Known rows, with every way that one mark hangs from another
(Q514 (Q228 (Q294 Q470 (Q984 Q528)))): [  8  -8 -34   6  23 -11  -8 -12 -10  -9   2 -59   5  26  24  20]
(Q528 (Q294 (Q470 Q877)) Q984): [  9 -21  21   9  28   1 -40   4 -15  -7  -8 -18  10  19  19  24]
(Q294 (Q470 Q877) Q528 Q984): [ 12 -25   2 -14  25  -5 -28 -21 -37   4  -3 -41  -5  27  39   6]
(Q294 Q528): [  0 -29  10   4   9  -4 -14 -18  -6  -1  -4 -35   0  13  25   2]
(Q228 (Q294 Q470 Q528 Q984)): [ 14 -26 -10   0  32 -21  -6 -19 -26  -9   3 -54 -11  27  40  11]
(Q294 (Q470 Q877) (Q528 Q984)): [  7 -26  18  -7  28  -3 -38 -10 -19   0 -10 -35   1  19  29   6]
(Q984 (Q528 Q294)): [ -4 -20  13  16   8  -6 -22  -2  10  -8  -5 -30  10  16   8  16]
(Q294 Q470 (Q984 Q528)): [  3 -13  -8   2  20 -11 -16 -12 -16  -8  -3 -46   2  23  18   3]
(Q294 Q470): [  5 -19  -3  10   8  -5 -11  -8 -14  -6  -7 -27   7  18  18   9]
(Q228 (Q294 Q470 Q984) Q514): [  3 -22 -16   9  23 -22   3 -29 -36 -14  12 -49  -5  28  30  15]
(Q470 Q877): [  0 -24   4   1   1   6 -25 -20 -16   8  -3 -17  10  23  22  10]
(Q228 (Q294 (Q984 Q528)) Q514): [ -9 -22 -13   8  17 -21  -5 -35 -17 -10  13 -56  -2  28  20   9]
(Q470 (Q294 (Q528 Q984)) Q877): [ 13 -32  23  -7  17   7 -37 -19 -16   8  -7 -27   1  19  32  13]
(Q528 (Q984 Q294)): [  0 -17  10  12  15  -6 -14  -5  13  -7  -6 -31  14  11   9  10]
(Q470 Q294 Q877): [ 13 -27   3  -1  -4  12 -23 -23 -20  12  -5 -14   9  26  27  20]
(Q294 Q984): [  4 -21   1   6  14   0 -11 -21 -21  -5   4 -30   3  19  20   7]

Rows
[  8 -23 -19   2  24  -5  -5 -24 -14  -4   8 -56  -2  19  35  18] | (Q514 (Q228 (Q294 Q528 Q984)))
[  9 -14 -30  14  12  -5  -2  -9  -7  -8  -1 -41  10  21  24  26] | (Q514 (Q228 (Q294 Q470)))
[ -3 -17 -19   6  23 -27  -4 -26 -24 -14   9 -60  -4  31  24  10] | (Q228 (Q294 Q470 (Q984 Q528)) Q514)
[  0  -9 -11   6   6 -18  -8   0  14  -5 -12 -46  13  20  10   8] | (Q984 (Q294 Q470) Q528)
[ 11 -20  -2  -9   7   5 -29 -25 -22  10  -1 -33   4  31  27  14] | (Q470 (Q294 (Q984 Q528)) Q877)
[ 10 -21 -10   7  34  -9 -16  -6  -3 -11  -4 -54   3  14  28  19] | (Q514 (Q228 (Q294 Q470 (Q528 Q984))))
[ 14 -20   6   2  25  -1 -28  -7 -33  -4  -1 -25   4  27  29  24] | (Q528 (Q294 (Q470 Q877) Q984))
[ -2 -19 -17  -5  22 -21 -17 -31 -33  -3   8 -55  -2  38  30  13] | (Q228 (Q294 (Q470 Q877) (Q984 Q528)) Q514)
[  4 -28 -10   1  30 -26  -1 -31 -35 -13  10 -61 -13  26  39  10] | (Q228 (Q294 Q470 Q528 Q984) Q514)
[  5 -15  -7  -9  18  -6 -30 -16 -26   3  -4 -40   4  31  24   6] | (Q294 (Q470 Q877) (Q984 Q528))
[ 12 -31  21   3  18   2 -23 -14  -7  -2  -6 -33   0  11  26  10] | (Q470 (Q294 (Q528 Q984)))
[ -7 -34   0   8  13 -20  -3 -33 -13  -7   8 -50  -5  21  30   9] | (Q228 (Q294 Q528) Q514)
[ 14 -13 -32   9  24  -6  -1 -14 -22 -10   5 -48   5  24  30  25] | (Q514 (Q228 (Q294 Q470 Q984)))
[ -1 -30   5   8  33 -25 -12 -20 -17 -16   3 -55  -6  19  28   9] | (Q228 (Q294 Q470 (Q528 Q984)) Q514)
[  4 -18   7   4  13  -6 -35   1  -6  -1 -10 -28  10  26  17  20] | (Q984 (Q528 (Q294 (Q470 Q877))))
[ 13 -18   5  12  26  -7 -14  -2 -23 -14   0 -30   3  20  23  22] | (Q528 (Q294 Q470 Q984))
[ -1 -23 -14  15  12 -21   2 -23 -22 -12   5 -42   1  25  24  16] | (Q228 (Q294 Q470) Q514)
[  3 -25  -3   9  28  -3 -16 -13   4  -8   0 -49   4  12  25  17] | (Q514 (Q228 (Q294 (Q528 Q984))))
[  8 -17 -26  10  18   0  -2 -22 -15  -6   9 -43   6  22  26  23] | (Q514 (Q228 (Q294 Q984)))
[  3 -16   6  15  14 -12 -22   6   3 -12  -9 -34   9  18  11  17] | (Q984 (Q528 (Q294 Q470)))
